What can hang from each mark
P: F
R: P S
S: C R
Z: X
X: Z
V: P
C: F S X
F: C P

Each row was made from one small tree. The marks that hang from a mark follow it in brackets, in alphabetical order. Every link used is in the known rows. Write each row's tree.
Known rows
R[S[C[F[P] X[Z]]]]: [-0.46 -0.33 -2.99  1.36 -0.42 -1.83  1.03 -3.47 -4.25  1.08 -0.25 -1.44
 -3.08 -1.79 -1.24  1.14 -0.20  0.81 -1.90  1.21  0.55  0.88 -0.08 -0.70
  1.37 -2.49 -1.93  1.26  0.32  3.92 -1.36  2.44  0.14 -3.61]
S[C R[P]]: [-1.60  1.24 -1.76  0.58  0.17 -1.05 -0.26 -2.69 -3.83  0.77 -0.99 -0.27
 -2.41  0.07 -1.78 -0.90  0.34  1.66 -1.07  1.84 -0.43  0.28 -0.24 -1.41
  0.67 -0.18 -1.29  0.78  0.69 -0.40  0.67  3.12  0.27 -2.51]
F[C[X]]: [-0.28 -1.72 -0.79 -0.28 -0.92 -1.08  0.10 -2.37 -1.80  0.84 -1.87 -1.72
 -0.66 -0.34  0.08  1.11  0.63  0.20 -1.90  2.14  1.05  1.71  0.67 -0.56
  0.13 -2.49 -1.63  0.45 -1.06  3.13 -1.58  2.53  1.30 -3.94]
S[R]: [-0.82  0.21 -1.35 -0.13  0.32 -0.46  0.32 -1.69 -2.35 -0.46 -1.79  0.15
 -1.32 -0.05 -0.91 -0.31 -0.52  0.97 -1.83  1.19 -0.21  1.25  0.41 -0.82
 -0.15 -0.70 -0.16 -0.91 -0.09  1.05 -0.27  1.97  0.02 -3.02]
V[P[F[C]]]: [ 0.57 -2.47 -0.10  0.35 -1.34 -0.87 -0.30 -1.66 -1.45  0.87 -0.70 -0.75
 -1.56 -1.01 -1.02  0.47  0.75  1.70 -1.48  1.40  1.46 -0.09  0.03 -0.51
 -1.57 -2.83 -1.05 -0.49 -0.73  1.32  0.27  2.76  0.96 -3.00]
Z[X]: [-1.08  0.16 -2.23 -1.02 -0.11  1.04  0.33 -2.03 -1.56  0.08 -1.02 -0.51
  0.52 -0.09 -1.96  0.12 -0.35  0.86 -2.35  1.26  1.50  1.81  0.42 -2.97
  0.08 -1.14 -1.49 -1.14 -0.60  1.71 -1.34  1.66  1.42 -2.89]
S[C[F X[Z]] R[P]]: [-0.02  0.72 -2.69  1.44  0.16 -1.01  0.23 -4.93 -5.65  1.02  0.47  0.14
 -3.02 -1.13 -2.37  0.22 -0.25  0.76 -1.08  1.01 -0.71  0.98 -0.61  0.60
  0.86 -1.09 -0.29  1.12  0.47  3.15 -0.09  2.81 -1.43 -3.53]
R[P[F] S[C[X]]]: [-1.64  0.58 -3.17  0.39 -0.86 -1.67  0.25 -2.87 -2.95  1.95 -0.92 -1.46
 -3.10 -2.40 -2.46  0.64  0.53  1.70 -1.24  0.66  0.76 -0.49 -1.02 -1.70
  0.90 -1.88 -3.09  0.76  0.30  1.47 -1.09  2.11  2.41 -3.19]
P[F[C[S X[Z]]]]: [ 1.43 -1.59 -2.20  0.69 -0.92 -0.21  1.32 -2.94 -2.15 -0.46 -0.80 -0.66
 -2.12 -2.20 -0.67  2.23 -0.25  0.24 -2.14  1.29  1.62  1.77 -1.06  0.40
 -0.91 -2.49 -1.21 -0.03 -0.50  4.78 -0.48  1.37  0.50 -4.82]
R[P[F[C]]]: [-0.26 -0.65 -0.97  0.02 -0.75 -0.60 -0.48 -1.33 -1.61  0.84 -1.50 -0.51
 -1.51 -1.61 -1.52  1.42  0.13  1.33 -1.73  1.36  1.71 -0.13 -0.10 -1.17
  0.51 -1.78 -2.60  0.52 -0.18  1.29  0.01  1.63  2.31 -2.91]
C[S[R[P[F]]] X[Z]]: [ 1.00  0.54 -2.69  0.46  1.09 -0.85  1.13 -4.30 -4.67 -0.10  0.44  0.94
 -3.13 -2.36 -2.80  1.64 -1.01  0.08 -1.26 -0.64 -0.35  1.29 -1.00  0.29
  0.17 -1.73 -0.89  0.11  0.17  4.89 -0.84  0.35 -0.52 -3.85]
C[F[P] S[R] X[Z]]: [ 1.30 -0.98 -1.68  1.64  2.32 -1.29  1.31 -5.66 -6.01  0.56  0.20  1.03
 -2.29 -1.79 -1.95  1.57 -1.51  0.00 -2.07 -0.64 -1.78  1.73  0.19  1.10
  0.55 -2.24 -0.22  0.27  0.60  7.40 -1.80  0.89 -1.91 -4.98]
S[C[X[Z]] R]: [-0.09  0.63 -2.82  0.98 -0.84 -0.43  1.21 -3.34 -3.48 -0.65 -0.24 -0.75
 -2.95 -0.59 -1.13 -0.53  0.63  0.77 -1.65  1.93  0.03  1.49 -0.86  0.37
  0.20 -0.59  0.34  0.06  0.02  1.81  0.21  3.22 -1.68 -3.48]
P[F[C[S]]]: [ 0.37 -1.78 -1.42  0.55 -0.50 -0.17  0.95 -2.22 -1.65  0.08 -2.06 -0.58
 -1.15 -1.47 -0.37  1.51 -0.36  0.97 -2.08  1.49  1.26  1.26 -0.70 -0.71
 -1.44 -2.06 -1.53 -0.32 -0.09  2.96 -0.02  1.61  1.61 -4.58]
P[F[C[S[R] X]]]: [ 0.21 -1.29 -1.84  1.00  0.18 -0.92  1.38 -3.72 -2.76  0.10 -2.10 -0.49
 -1.60 -1.49 -0.87  1.00 -0.21  0.73 -1.50  1.24 -0.28  0.65 -0.79  0.92
 -0.96 -1.95 -0.99 -0.56  0.10  4.10 -1.10  2.10  0.86 -5.64]
V[P[F]]: [ 0.46 -2.11 -0.47  0.19 -1.27 -0.42 -0.24 -1.78 -1.56  1.05 -0.05  0.28
 -1.64 -1.38 -1.84  0.13  0.56  2.09 -2.08  0.08  0.92  0.29  0.12 -1.21
 -1.83 -2.29 -0.28 -1.40 -0.64  1.45  0.33  2.00  0.38 -2.42]
C[F S[R[P]] X[Z]]: [ 1.15  0.05 -2.58  0.68  1.75 -1.24  0.54 -5.89 -6.60  1.04  0.63  1.47
 -2.52 -1.56 -2.55  1.70 -2.03 -0.52 -1.08 -0.90 -1.28  2.45 -0.39  0.22
  0.06 -2.26 -0.51  0.73  0.07  6.51 -1.19  0.36 -1.27 -4.13]
S[C]: [-0.93 -0.47 -1.68  0.30 -1.41 -0.06  0.30 -2.18 -1.98  0.84 -1.38 -1.10
 -1.57 -0.06 -0.35 -0.39  0.83  1.62 -2.42  2.01  0.94  1.79 -0.21 -2.24
 -0.71 -0.84 -0.79 -0.02 -0.05  0.44  0.66  2.95  0.43 -2.85]

Which tree is each row?
[-0.41 -1.34 -0.80  1.65 -0.21 -0.57  0.18 -3.48 -3.33  1.91 -1.17 -0.44
 -1.45 -0.75 -0.85 -0.05  0.27  1.96 -2.85  1.44 -0.35  1.02  0.64 -1.35
  0.19 -1.25 -0.66  0.31  0.93  2.77 -0.04  3.04  0.00 -3.73] => S[C[F[P]]]
[-0.83 -0.85 -1.30  2.22  0.83 -1.44  0.66 -5.16 -4.71  1.64 -1.28 -0.21
 -1.84 -0.69 -1.51 -0.71  0.48  1.73 -1.94  1.31 -2.23  0.30  0.37  0.80
  0.74 -0.95  0.19  0.13  1.11  3.76 -1.35  3.73 -1.08 -4.90] => S[C[F[P] X] R]
[ 0.62 -2.32 -0.74  1.08  1.77 -1.27  0.47 -5.78 -4.89  2.59 -0.82  0.46
 -0.92 -1.47 -1.55  1.49 -0.90  0.51 -2.76 -0.87 -1.76  2.18  0.87 -0.92
 -0.05 -2.78 -0.78  0.08  0.28  7.72 -2.73  0.81  0.05 -4.98] => C[F[P] S X]
[ 0.68 -2.30 -0.56  1.04  0.26 -1.64  0.42 -4.22 -3.40  0.97 -0.58 -0.35
 -2.05 -1.19 -1.73  0.35  0.34  1.17 -0.69  0.66 -0.59 -0.02 -0.49  0.85
 -1.85 -2.95 -0.66 -0.41 -0.34  3.48 -0.84  2.53  0.04 -4.53] => V[P[F[C[S[R] X]]]]
[ 0.24 -1.58 -0.96  1.53  2.70 -1.65  0.81 -6.18 -5.67  1.90 -1.00  0.96
 -1.30 -1.21 -1.76  0.76 -1.17  0.56 -2.04 -0.83 -2.98  1.39  0.75  0.29
  0.25 -2.16 -0.26 -0.12  0.91  7.09 -2.70  1.20 -0.83 -5.48] => C[F[P] S[R] X]
[-0.07 -0.50 -1.74  0.54  2.25 -1.67  0.05 -6.36 -6.33  2.17 -0.71  1.31
 -1.34 -1.10 -2.46  0.86 -1.74  0.02 -1.08 -1.09 -2.52  2.03  0.08 -0.49
 -0.32 -2.12 -0.60  0.38  0.36  6.12 -2.24  0.72 -0.04 -4.66] => C[F S[R[P]] X]
[-0.36 -1.43 -1.94  1.00 -1.02 -0.37  0.34 -4.70 -3.60  2.24 -1.14 -0.79
 -1.32 -0.71 -0.77  0.02  0.56  1.18 -2.43  1.10 -0.45  2.27 -0.08 -0.91
 -0.87 -1.73  0.25 -0.19 -0.18  3.79 -0.78  3.01 -0.27 -4.20] => S[C[F X]]
[ 0.43 -2.08 -1.55  0.56 -0.45 -0.52  1.04 -3.47 -2.10  0.73 -1.89 -0.88
 -1.24 -1.73 -0.66  1.56 -0.05  0.68 -2.11  1.18  0.63  1.34 -0.68 -0.15
 -1.19 -2.49 -1.27 -0.47 -0.30  4.49 -1.14  1.68  1.48 -5.30] => P[F[C[S X]]]
[ 1.06 -0.86 -2.38  1.10 -0.14 -0.52  1.70 -3.30 -2.99 -0.93 -1.11 -0.35
 -2.52 -1.96 -0.97  1.65 -0.46  0.28 -1.47  1.43  0.71  1.06 -1.21  1.49
 -0.72 -2.06 -0.75 -0.20 -0.08  4.30 -0.41  1.70 -0.13 -5.16] => P[F[C[S[R] X[Z]]]]
[ 0.25 -0.30 -2.01  2.40  0.32 -0.91  1.10 -4.77 -4.85  0.51 -0.11 -0.10
 -2.85 -1.19 -1.59  0.07  0.08  1.08 -1.94  1.43 -1.18  0.67 -0.07  1.36
  1.15 -1.04  0.28  0.50  0.93  4.20 -0.51  3.39 -2.18 -4.48] => S[C[F[P] X[Z]] R]
[ 0.48 -2.02 -0.54  1.02  1.84 -0.90  0.46 -4.43 -4.34  1.92 -1.09  0.79
 -0.88 -1.14 -1.17  1.41 -1.42  0.88 -2.81 -0.44 -1.02  1.95  0.81 -1.62
 -0.37 -2.31 -1.08  0.07  0.64  5.76 -1.26  0.82  0.29 -4.34] => C[F[P] S]
[-1.12  0.58 -2.20  1.20 -0.17 -0.83  0.29 -4.04 -3.52  1.16 -1.01 -0.28
 -2.71 -1.43 -2.51 -0.58  0.98  1.99 -1.21  1.12 -0.96 -0.56 -0.97  0.09
  0.46 -0.32 -0.78 -0.15  0.75  1.40 -0.34  3.03  0.32 -3.89] => S[C[X] R[P[F]]]
[ 1.89 -2.45 -1.05  0.70 -0.98 -1.07  0.54 -3.40 -3.05  0.45  0.70 -0.59
 -2.50 -1.87 -1.40  1.52  0.31  0.53 -1.24  0.60  1.27  0.89 -0.82  0.27
 -1.73 -3.63 -1.01  0.07 -0.86  4.21 -0.20  1.86 -0.27 -3.68] => V[P[F[C[S X[Z]]]]]
[ 1.14 -1.37 -1.90 -0.05 -0.30 -0.96  0.92 -3.35 -3.22 -0.17 -0.66 -1.17
 -1.74 -0.95 -0.19  2.22 -0.40 -0.88 -1.69  1.60  1.47  2.83 -0.30 -0.42
 -0.32 -2.87 -1.69  1.23 -0.84  4.95 -0.92  1.46  0.14 -4.22] => F[C[S X[Z]]]
[-0.37 -1.74 -1.05  1.67 -0.18 -0.90  0.30 -4.87 -3.74  2.51 -0.98 -0.73
 -1.41 -0.99 -1.14  0.15  0.83  1.57 -2.79  1.13 -0.89  1.07  0.49 -0.72
  0.45 -1.71 -0.49  0.19  0.47  4.48 -1.33  3.02 -0.36 -4.37] => S[C[F[P] X]]
[ 0.56  0.06 -1.94  0.18  0.98 -1.74  0.50 -3.91 -4.70 -0.17 -0.40 -0.44
 -2.41 -0.89 -1.43  1.96 -0.82 -0.83 -0.55  1.39  0.20  1.58 -0.31  0.28
  0.75 -2.40 -2.17  1.88 -0.34  4.16 -0.95  1.36  0.10 -4.03] => F[C[S[R[P]] X[Z]]]
[ 0.87 -2.76 -0.37  0.58 -0.60 -1.11 -0.02 -2.86 -2.39  1.05 -0.51 -0.51
 -1.56 -1.23 -1.16  0.72  0.29  1.49 -1.28  0.90  0.79  0.50 -0.38 -0.85
 -2.23 -3.08 -1.25 -0.26 -0.42  2.59  0.27  2.19  0.85 -3.63] => V[P[F[C[S]]]]
[ 1.12 -1.69 -0.74  0.80  0.72 -1.64  1.01 -3.41 -3.42  0.16 -0.34 -1.17
 -1.99 -1.43 -0.51  2.49  0.07 -0.28 -2.16  1.45  0.83  1.26  0.39  0.02
  1.19 -2.91 -2.51  1.84 -0.11  5.68 -1.59  1.50  0.18 -4.26] => F[C[S X[Z]] P]
[ 0.14 -2.02 -0.39  0.82  0.67 -1.07 -0.07 -4.21 -3.55  2.39 -0.98  0.11
 -0.69 -1.41 -1.48  1.13 -0.22  0.86 -2.99 -0.14 -0.87  1.21  1.50 -0.57
  0.79 -2.36 -0.47 -0.34 -0.12  6.10 -2.55  1.50  0.06 -4.16] => C[F[P] X]
[-0.67  0.77 -3.63  0.38 -0.53 -1.89 -0.09 -3.79 -4.99  1.80  0.26 -1.05
 -3.22 -1.90 -2.08  1.37 -0.58  0.42 -0.95  0.69  0.94  1.11 -0.60 -1.50
  1.34 -2.66 -2.68  1.95 -0.05  2.95 -0.94  1.84  0.93 -2.70] => R[P S[C[F X[Z]]]]
[-0.33 -0.72 -1.20  0.35  0.81 -1.20  0.72 -2.83 -3.35 -0.34 -2.13 -0.67
 -1.13  0.25 -0.06  0.68 -0.81  0.16 -1.09  2.00 -0.07  1.67 -0.06 -0.44
 -0.79 -1.81 -1.59  0.63  0.03  2.32 -0.36  2.06  0.71 -4.48] => F[C[S[R]]]
[-0.42 -1.99  0.08  0.47  0.16 -1.81  0.06 -2.46 -1.93  1.07 -1.69 -1.70
 -0.84 -0.78 -0.35  1.42  1.01  0.54 -2.47  1.98  0.57  0.17  1.44 -0.30
  1.77 -2.47 -2.31  1.01 -0.29  3.97 -2.34  2.56  1.29 -4.06] => F[C[X] P]
[ 0.65 -1.46 -0.39  0.68 -0.27 -1.44  0.55 -1.94 -2.13 -0.05 -0.52 -1.55
 -1.82 -1.21 -0.48  2.12  0.75  0.07 -2.41  2.10  1.59  0.54  0.96  0.27
  2.15 -2.57 -2.17  1.43 -0.46  4.29 -1.46  2.16  0.17 -3.59] => F[C[X[Z]] P]
[ 1.58 -1.76 -1.43  1.15  1.34 -0.94  1.02 -5.29 -4.98  1.26  0.47  0.62
 -1.87 -2.08 -1.68  2.24 -1.20 -0.10 -2.79 -0.75 -0.56  2.53  0.48 -0.39
  0.31 -2.83 -0.71  0.49  0.13  8.03 -1.86  0.37 -1.08 -4.46] => C[F[P] S X[Z]]
[ 1.31 -1.18 -2.20  0.30 -0.71 -0.12  0.52 -3.67 -3.57  0.81  0.12  0.44
 -1.53 -1.66 -1.28  1.76 -0.96 -0.06 -2.63  0.18  0.85  2.94  0.21 -0.16
 -0.16 -2.44  0.30 -0.39 -1.01  5.59 -0.98  1.10 -1.08 -3.54] => C[F X[Z]]
[ 0.68 -1.25 -1.76  1.90 -0.51 -0.58  0.80 -4.39 -3.98  1.30  0.18 -0.66
 -2.40 -1.55 -1.26  0.78  0.57  0.96 -2.78  1.18  0.12  1.44  0.10 -0.18
  0.77 -1.78 -0.32  0.65  0.32  4.80 -0.46  2.70 -1.24 -3.89] => S[C[F[P] X[Z]]]
[-1.45  0.79 -1.98  0.66  0.16 -1.38 -0.06 -4.12 -4.16  1.38 -0.85 -0.52
 -2.31 -0.20 -2.04 -0.75  0.84  1.23 -1.05  1.37 -1.14  0.33 -0.14 -0.67
  0.93 -0.58 -1.08  0.76  0.34  1.31 -0.63  3.09  0.18 -3.26] => S[C[X] R[P]]
[-0.18 -0.18 -1.60  0.51  2.26 -1.16 -0.08 -4.99 -5.73  1.52 -0.96  1.61
 -1.36 -0.73 -2.13  0.67 -2.26  0.65 -1.15 -0.49 -1.76  1.92  0.04 -1.06
 -0.61 -1.75 -0.86  0.38  0.65  4.24 -0.70  0.68  0.24 -3.96] => C[F S[R[P]]]
[ 0.11 -1.84 -1.37  0.39 -1.36 -0.33  0.62 -2.08 -0.94  0.44 -1.98 -1.13
 -1.20 -1.72 -0.48  1.20  0.59  1.01 -2.19  1.77  1.36  0.72 -0.24  0.28
 -0.61 -2.07 -1.11 -0.71 -0.64  3.26 -1.01  2.27  1.50 -4.72] => P[F[C[X]]]
[ 0.02 -0.83 -1.77  0.80  1.65 -0.50  0.61 -4.74 -5.01  0.80 -1.34  1.06
 -1.02 -0.53 -1.14  0.48 -2.12  0.55 -1.69 -0.12 -1.68  2.55 -0.07 -0.75
 -1.53 -1.74  0.25 -0.54  0.42  4.39 -0.62  1.21 -0.44 -4.74] => C[F S[R]]
